Each row was made from one small tree. The marks that hang from a mark follow it in brackets, in the order of their numbers. Every link used is in the known rows. Write each row's tree.
Known rows:
Z_521[Z_308[Z_105] Z_329 Z_592]: 10.3 2.4 -30.2 17.9 -23.5 -15.6 68.2 -45.4 -2.6 -12.0 17.9 -31.3 3.7
 17.0 -17.3 12.3 6.1 15.1 31.9 36.0 -49.5 -6.8 -11.8 -45.2 -33.4
Z_105[Z_329[Z_521[Z_308 Z_592] Z_770]]: 0.7 -14.0 -22.7 24.9 14.0 -11.6 41.8 1.5 -18.0 -8.4 55.8 -17.9 -1.0 -4.9
 -19.4 30.1 6.4 20.4 25.9 10.6 18.5 20.6 -25.2 0.2 -37.0
Z_329[Z_308[Z_105 Z_521 Z_793]]: 17.5 -21.9 -21.6 8.2 -20.2 -17.1 12.5 -13.1 -10.3 32.2 -2.5 -20.1 -3.2
 -25.6 -18.4 30.6 -4.1 -10.4 1.4 -6.3 -33.1 29.7 0.3 -3.2 6.7
Z_855[Z_329[Z_308 Z_521[Z_592] Z_770]]: -0.7 -9.2 -49.0 -6.4 12.0 -42.2 24.1 24.9 -25.0 -5.1 41.3 -23.0 -14.3
 -4.3 -11.9 42.7 10.0 28.7 3.6 4.4 -9.3 20.1 -27.4 14.7 -14.1
Z_770[Z_329[Z_521]]: -1.6 -12.7 -14.4 -1.8 17.5 -8.5 12.0 -0.7 -15.0 14.0 23.5 -24.1 -2.8
 -7.6 -12.1 37.5 1.9 15.2 -10.2 14.2 -10.2 6.6 -10.1 4.5 -0.8
Z_329[Z_308 Z_521 Z_770 Z_855]: -4.0 -30.3 -33.0 16.3 -0.9 -37.8 0.7 13.9 -28.4 11.6 34.0 -27.7 -21.4
 -4.5 -13.2 67.5 5.1 9.9 -7.5 1.0 11.6 13.2 -11.8 59.3 -13.8
Z_329[Z_308 Z_855]: -1.3 -28.5 -23.3 12.0 -13.3 -44.6 15.7 12.6 -24.0 -3.5 4.3 -30.8 -13.8
 1.2 -9.9 35.9 0.8 -3.5 -12.0 12.4 0.9 16.1 13.4 37.3 -2.7
Z_770[Z_329[Z_308[Z_105 Z_521] Z_855]]: 13.7 -25.0 -19.6 -23.1 -19.5 -24.6 26.1 -7.9 -16.6 10.4 -19.6 -38.7 -4.2
 -18.3 -10.3 43.7 4.1 -4.6 -1.4 12.3 -16.2 31.2 6.2 12.3 -13.5
Z_855[Z_329[Z_308[Z_793] Z_521[Z_592]]]: 7.2 -18.1 -18.3 1.8 4.4 -36.3 22.0 10.2 -9.2 4.3 35.6 -13.2 -3.2 -11.9
 -16.8 29.3 9.0 10.5 3.4 3.2 -20.2 29.2 -15.2 -14.6 -2.9
Z_736[Z_770]: 7.9 -7.0 -33.1 21.0 -8.9 -13.0 11.4 15.1 -17.6 6.3 19.4 -29.1 -17.5 2.7
 -6.1 29.7 -15.4 -10.9 -10.3 9.3 -34.4 14.9 17.6 4.5 -0.4
Z_308[Z_329 Z_521 Z_793]: 16.1 -12.4 22.6 17.7 -24.6 -2.2 14.3 0.1 -2.1 42.7 21.6 -16.4 1.9 -32.5
 -16.7 12.5 -8.8 -13.6 -10.8 3.5 -33.7 18.4 -3.4 -9.7 16.6
Z_770[Z_329[Z_521 Z_855]]: 1.4 -26.8 -5.3 0.0 1.6 -18.1 12.5 -1.4 -22.7 7.0 16.0 -31.8 -5.7 -5.2
 -8.8 48.2 6.0 5.1 -13.2 17.1 -2.7 11.4 -5.6 22.4 -5.5
Z_105[Z_329[Z_308[Z_521] Z_770 Z_855]]: 0.7 -30.7 -24.5 8.1 -5.9 -33.4 2.1 26.0 -26.9 -0.1 16.3 -31.0 -4.3 -26.6
 -18.3 40.5 -0.4 -10.6 -3.8 -13.7 23.9 43.6 -2.8 50.0 -9.1
Z_521[Z_329[Z_770] Z_592]: -1.3 -0.2 -42.2 29.2 -9.4 -25.1 30.2 1.6 2.9 -12.7 45.6 -29.4 -10.1 15.5
 -11.4 28.5 2.3 17.2 7.0 15.7 -34.8 5.0 -21.2 -9.1 -8.9
Z_329[Z_521[Z_308] Z_770]: 2.2 -10.2 -31.6 27.1 3.1 -5.4 21.2 -5.2 -34.8 13.1 43.4 -23.4 -14.1 -6.1
 -17.3 41.4 0.3 23.1 7.7 4.4 6.5 -3.7 -17.3 28.9 -12.0
Z_521[Z_329]: -0.1 -4.3 -28.8 21.3 -4.2 -23.5 12.7 -11.9 -10.5 -3.6 24.8 -28.2 -1.4
 5.4 -12.8 15.6 -0.3 5.8 -2.9 20.1 -31.2 -2.8 -0.4 -3.1 2.9
Z_105[Z_329]: 4.9 -20.8 -18.6 11.1 14.1 -18.7 9.1 9.4 -13.5 -9.0 21.6 -21.1 1.7 -6.1
 -14.0 2.5 -6.0 -2.2 -6.4 13.1 -2.5 22.6 9.6 13.7 -10.1
Z_855[Z_329[Z_308[Z_793] Z_521]]: 9.2 -19.0 -17.6 -3.0 8.9 -29.8 -10.6 2.0 -25.4 19.6 34.2 -10.9 -6.5
 -20.2 -16.8 32.8 2.7 9.5 -9.0 0.5 -16.0 19.9 -8.2 11.0 4.4
Z_105[Z_329[Z_308[Z_793] Z_770 Z_855]]: 2.7 -39.3 -15.9 18.6 -5.8 -33.3 -6.3 3.9 -13.8 0.3 40.5 -20.2 -8.4 -8.3
 -18.4 38.1 1.4 -10.0 0.8 -6.1 3.7 31.5 3.2 50.8 -22.3
Z_308[Z_329[Z_521 Z_770] Z_793]: 11.8 -16.2 10.7 20.2 -8.8 -2.9 -1.9 -10.2 -8.2 44.5 66.5 -10.2 -13.8
 -15.5 -18.1 39.2 -5.6 10.5 -6.5 8.0 -26.8 -2.2 -20.5 24.8 -11.8
Z_855[Z_329]: 10.6 -5.1 -28.6 -7.5 2.0 -28.1 12.6 15.3 -30.3 -5.6 9.1 -26.7 -6.4 -5.7
 -7.3 -0.2 -1.6 12.1 -12.9 17.8 -26.7 11.9 9.0 12.3 8.0
Z_770[Z_329[Z_308[Z_521 Z_793] Z_855]]: 3.9 -30.0 -1.1 4.2 -18.6 -21.2 7.4 8.9 -13.1 16.6 -1.5 -25.7 -2.4 -27.5
 -12.0 46.7 4.1 -18.5 -5.3 -3.3 -5.9 39.2 0.4 10.3 18.4
Z_329[Z_770]: 2.4 -14.8 -38.0 20.2 0.6 -20.4 11.5 14.8 -18.9 5.3 25.3 -26.9 -15.3 0.3
 -11.4 25.8 -5.3 15.3 -10.9 8.2 -15.8 4.1 0.2 36.0 4.4

Write each row's tree:
-2.9 -14.4 -35.0 24.6 6.0 -21.4 31.7 16.8 -9.8 9.0 42.6 -21.7 -13.8 1.1
 -10.1 40.4 2.5 20.2 2.6 6.2 -9.8 13.1 -28.7 10.7 -5.4 => Z_329[Z_521[Z_592] Z_770]
9.8 -13.0 -17.1 3.7 -18.1 -14.1 13.6 8.9 -18.1 0.8 9.3 -43.1 -14.7 6.3
 -0.3 43.7 -7.6 -12.8 -16.9 17.5 -29.5 21.0 17.9 8.4 -11.9 => Z_736[Z_770[Z_329[Z_855]]]
10.9 -31.7 -23.6 0.0 -9.4 -37.7 14.9 -18.6 -21.4 18.8 12.8 -31.9 -12.5
 -3.6 -12.4 53.0 2.7 5.7 -5.8 15.2 -11.7 11.0 -2.6 33.4 -31.4 => Z_329[Z_308[Z_105] Z_521 Z_855]
17.1 -31.1 -18.5 2.6 0.9 -17.9 2.0 -18.5 -18.2 11.8 36.9 -31.1 -7.1 -6.9
 -12.1 44.4 -1.1 8.7 1.4 11.0 -5.3 17.3 -12.7 50.3 -44.2 => Z_308[Z_105[Z_329[Z_521 Z_770 Z_855]]]
6.5 -1.8 -7.7 14.9 -15.7 -7.5 34.0 -8.6 -21.7 13.3 43.7 -25.8 -12.1 0.4
 -18.4 16.5 -3.8 14.3 5.1 23.6 -13.7 -12.7 -3.9 16.3 -24.9 => Z_521[Z_308[Z_329[Z_770]]]
5.1 -31.7 -1.9 15.0 10.4 -23.9 2.0 4.9 -21.6 0.8 28.7 -24.3 1.3 -11.6
 -11.4 29.8 1.2 -4.1 -10.4 6.6 14.4 21.1 -2.3 35.6 -20.6 => Z_105[Z_329[Z_521 Z_855]]
4.1 -26.0 -10.6 29.0 -10.0 -28.6 36.4 15.0 -9.7 4.2 16.1 -32.7 -7.3 0.8
 -6.7 38.9 5.7 6.2 -3.7 16.1 -7.4 19.1 -14.6 8.8 -5.1 => Z_329[Z_521[Z_592] Z_855]
-0.1 -16.7 -31.2 14.8 -7.2 -37.7 45.3 32.6 -9.7 -2.4 -0.8 -29.7 -2.2
 -17.6 -12.8 24.9 1.7 -2.2 4.4 2.0 -4.5 39.0 -10.2 -15.6 13.7 => Z_329[Z_308[Z_521[Z_592]]]
8.9 -16.0 18.6 14.9 -29.5 -15.0 41.7 -14.6 -24.7 7.5 20.0 -29.7 -3.8
 -1.3 -15.9 12.9 0.1 -1.8 1.6 31.7 -11.0 -6.8 14.6 11.1 -26.0 => Z_521[Z_308[Z_329[Z_855]]]
23.7 -33.3 -8.8 16.6 -20.6 -12.4 4.1 -26.2 -6.4 11.8 29.1 -22.4 -6.7
 -3.4 -9.7 26.7 -5.0 -5.8 6.4 5.1 -28.4 26.6 5.9 42.9 -38.7 => Z_308[Z_105[Z_329[Z_770 Z_855]] Z_793]
20.2 -12.6 -25.9 10.8 -18.4 -17.1 57.3 2.8 -0.1 8.7 -12.9 -32.0 1.5
 -13.9 -8.8 15.3 -5.0 0.9 7.9 14.1 -38.2 30.5 -11.6 -24.0 0.5 => Z_308[Z_105 Z_521[Z_592]]
5.6 -17.7 7.0 16.5 -21.2 -24.7 36.3 8.6 -3.4 17.3 50.3 -29.8 -12.4 3.1
 -8.0 46.1 3.4 13.5 0.0 20.3 -14.5 5.5 -23.5 19.6 -29.0 => Z_308[Z_329[Z_521[Z_592] Z_770 Z_855]]
-4.1 -12.3 -24.6 28.2 -13.5 -37.6 26.3 -11.7 8.8 -4.7 36.6 -16.7 -1.9
 6.8 -21.4 30.8 6.3 0.9 11.7 11.2 -40.5 15.9 -9.9 -33.7 -4.2 => Z_521[Z_329[Z_308[Z_793]] Z_592]
12.9 -13.8 4.8 18.0 -37.8 -19.8 45.9 23.3 -5.6 12.9 18.2 -33.3 -8.0
 -13.8 -9.6 29.0 -1.3 -3.0 -2.5 9.0 -17.9 23.3 -15.5 8.1 -8.9 => Z_308[Z_329[Z_770 Z_855] Z_521[Z_592]]
1.5 -32.3 -24.3 27.2 -22.5 -37.9 -3.3 3.8 -19.5 10.7 28.4 -21.1 -20.5
 -4.3 -14.8 51.6 0.4 -4.4 -5.3 -2.5 -9.5 19.0 2.3 48.8 -4.5 => Z_329[Z_308[Z_793] Z_770 Z_855]
8.6 -15.2 -13.0 8.3 -10.1 -13.8 34.8 9.5 -8.5 0.5 31.0 -36.5 -9.8 8.1
 -0.4 59.1 -2.8 -6.8 0.0 13.5 -23.1 27.4 -8.3 -14.4 -17.7 => Z_736[Z_770[Z_329[Z_521[Z_592] Z_855]]]
7.5 -7.8 -23.1 0.2 7.8 -0.3 7.8 3.8 -20.2 16.0 36.9 -28.1 -11.9 -1.2
 -5.6 51.4 -9.7 0.2 -10.8 12.4 -23.1 14.5 -4.6 -6.7 -9.7 => Z_736[Z_770[Z_329[Z_521]]]
3.5 -33.4 -11.1 6.3 -3.6 -35.6 8.7 23.2 -23.1 -4.9 0.9 -29.8 5.2 -26.7
 -14.9 27.3 0.0 -20.3 -6.6 -8.1 20.6 44.3 11.0 31.2 -2.5 => Z_105[Z_329[Z_308[Z_521] Z_855]]
0.0 -9.7 -53.4 -15.9 6.1 -40.3 3.3 21.3 -31.8 -5.6 23.3 -26.3 -17.5 -4.6
 -11.4 24.4 1.8 20.6 -7.4 4.9 -9.3 14.4 4.2 37.7 -6.1 => Z_855[Z_329[Z_308 Z_770]]
0.7 -12.4 -16.5 4.3 14.7 -15.1 41.4 8.2 0.0 -0.3 24.9 -28.0 -1.9 0.9
 -10.0 35.2 7.1 16.2 -1.0 19.1 -14.3 18.1 -24.0 -18.5 -7.9 => Z_770[Z_329[Z_521[Z_592]]]
9.1 -16.8 -45.3 2.2 -26.9 -42.0 7.3 -33.0 -15.4 3.8 26.3 -36.5 -15.7
 12.3 -13.5 49.3 2.0 9.6 3.5 17.1 -34.0 -1.4 -4.0 32.0 -39.5 => Z_521[Z_329[Z_308[Z_105] Z_770 Z_855]]
5.2 -11.5 8.2 11.6 -0.8 -22.0 42.1 4.3 2.0 14.9 40.8 -20.8 -2.7 -2.5
 -14.6 23.8 -0.5 9.6 -2.4 26.1 -25.2 5.6 -20.2 -19.3 -19.7 => Z_308[Z_329[Z_521[Z_592]]]
3.9 -13.1 -33.9 -10.8 14.1 -45.4 29.8 19.5 -20.2 -7.2 29.5 -24.8 -4.1
 -6.8 -11.8 26.5 9.1 18.6 2.7 7.7 -11.2 24.3 -16.4 -7.3 -12.7 => Z_855[Z_329[Z_308 Z_521[Z_592]]]
7.2 -21.1 -34.1 -4.0 9.7 -29.4 16.0 -18.2 -18.1 20.1 19.9 -22.7 -11.9
 -6.4 -15.1 41.7 -0.5 15.8 -2.9 16.0 -16.4 7.5 -4.4 15.6 -23.9 => Z_329[Z_308[Z_105] Z_521]
-4.4 -28.6 -32.5 20.8 -5.4 -45.3 28.8 18.5 -16.9 1.2 34.8 -28.9 -19.0
 3.3 -12.4 64.1 9.6 13.4 4.5 3.7 7.1 21.6 -21.5 32.9 -17.5 => Z_329[Z_308 Z_521[Z_592] Z_770 Z_855]
17.2 -17.7 32.3 33.4 -45.1 -12.2 58.8 -17.9 -0.7 11.4 29.9 -21.1 0.4 1.6
 -17.2 17.3 4.2 -8.5 16.0 25.3 -32.1 5.7 1.6 -21.7 -24.9 => Z_521[Z_308[Z_329[Z_855] Z_793] Z_592]
1.0 -23.0 -37.2 25.5 -7.9 -27.7 -2.2 5.9 -14.8 15.1 36.5 -15.2 -17.6
 -8.1 -17.5 40.5 -3.1 5.2 -3.3 -1.3 -14.8 17.0 -1.8 32.0 1.8 => Z_329[Z_308[Z_793] Z_770]
-5.7 -8.6 -38.0 31.5 -15.1 -34.4 20.3 -8.9 7.1 -1.8 53.6 -18.3 -11.8 7.8
 -20.2 41.6 5.8 10.2 16.4 4.6 -34.3 14.4 -20.3 -15.1 -9.3 => Z_521[Z_329[Z_308[Z_793] Z_770] Z_592]
14.0 -12.1 -50.3 -29.5 6.3 -31.8 2.8 -9.8 -35.7 11.7 32.3 -25.2 -16.7
 -8.6 -14.5 42.4 4.7 30.5 -0.4 8.1 -23.0 11.8 -13.8 34.8 -30.6 => Z_855[Z_329[Z_308[Z_105] Z_521 Z_770]]
7.8 -11.8 -12.6 44.4 -35.7 -12.0 12.2 -34.8 -16.5 5.6 42.2 -23.7 -11.2
 3.7 -17.7 39.6 5.5 4.0 12.1 9.9 -23.2 -5.9 -3.3 16.0 -10.6 => Z_521[Z_308[Z_793] Z_329[Z_770 Z_855]]
20.6 -12.7 -12.5 24.4 -23.6 -1.9 34.7 -43.2 -14.8 21.0 9.2 -15.8 -5.5
 -5.7 -18.3 12.8 -5.3 3.3 16.1 19.2 -40.9 2.1 6.1 -10.6 -15.0 => Z_521[Z_308[Z_105 Z_793]]
13.8 -18.3 -34.7 -5.2 -11.7 -26.0 27.1 -1.4 -19.6 16.9 -12.5 -30.5 -4.8
 -22.2 -15.6 27.0 -4.4 -1.5 -0.7 4.0 -20.6 25.4 3.7 6.1 -1.4 => Z_329[Z_308[Z_105 Z_521]]
7.6 -19.9 2.7 13.0 -26.8 -22.3 15.6 5.0 -15.0 15.7 33.4 -31.3 -15.6 1.8
 -10.3 29.6 -2.8 2.7 -15.0 21.0 -19.0 -1.7 1.2 42.5 -20.0 => Z_308[Z_329[Z_770 Z_855]]
0.6 -25.6 -15.1 -7.0 -13.0 -28.3 20.3 21.8 -23.9 3.3 -11.5 -38.9 -2.0
 -21.1 -8.5 45.4 3.8 -9.3 -8.1 2.5 5.0 33.2 4.6 17.8 11.7 => Z_770[Z_329[Z_308[Z_521] Z_855]]
8.2 -17.3 -25.4 -4.1 -4.3 -36.4 -2.8 6.3 -23.7 1.8 21.8 -15.2 -7.5 -10.6
 -15.8 14.6 2.1 1.6 -8.6 3.9 -27.7 21.8 8.8 10.1 7.4 => Z_855[Z_329[Z_308[Z_793]]]
18.3 -18.9 -26.0 15.6 -18.9 -9.1 31.1 -34.1 -33.6 17.1 25.4 -32.6 -15.2
 -1.3 -13.8 50.8 1.4 17.9 10.6 14.8 -8.1 -3.1 -13.4 39.9 -37.7 => Z_329[Z_521[Z_308[Z_105]] Z_770 Z_855]
23.3 -2.1 -25.1 -8.5 -3.6 -18.5 59.8 -23.5 -22.8 1.0 18.0 -24.7 1.3 -1.7
 -11.6 13.7 7.1 28.4 20.8 25.5 -32.5 10.9 -18.2 -26.7 -34.4 => Z_855[Z_329[Z_521[Z_308[Z_105] Z_592]]]
0.7 -3.9 -29.5 38.5 -32.0 -25.2 48.6 -16.9 -13.0 -19.8 36.2 -36.8 -5.7
 17.4 -15.0 35.4 10.9 12.5 21.7 20.5 -17.9 1.3 -14.7 -4.1 -24.8 => Z_521[Z_308 Z_329[Z_770 Z_855] Z_592]
0.4 -11.7 -45.2 -14.9 16.4 -34.3 -3.9 16.3 -36.4 4.4 42.6 -21.1 -16.7
 -12.9 -13.7 41.5 5.8 24.7 -8.1 0.3 0.3 12.9 -13.0 41.7 -10.3 => Z_855[Z_329[Z_308 Z_521 Z_770]]
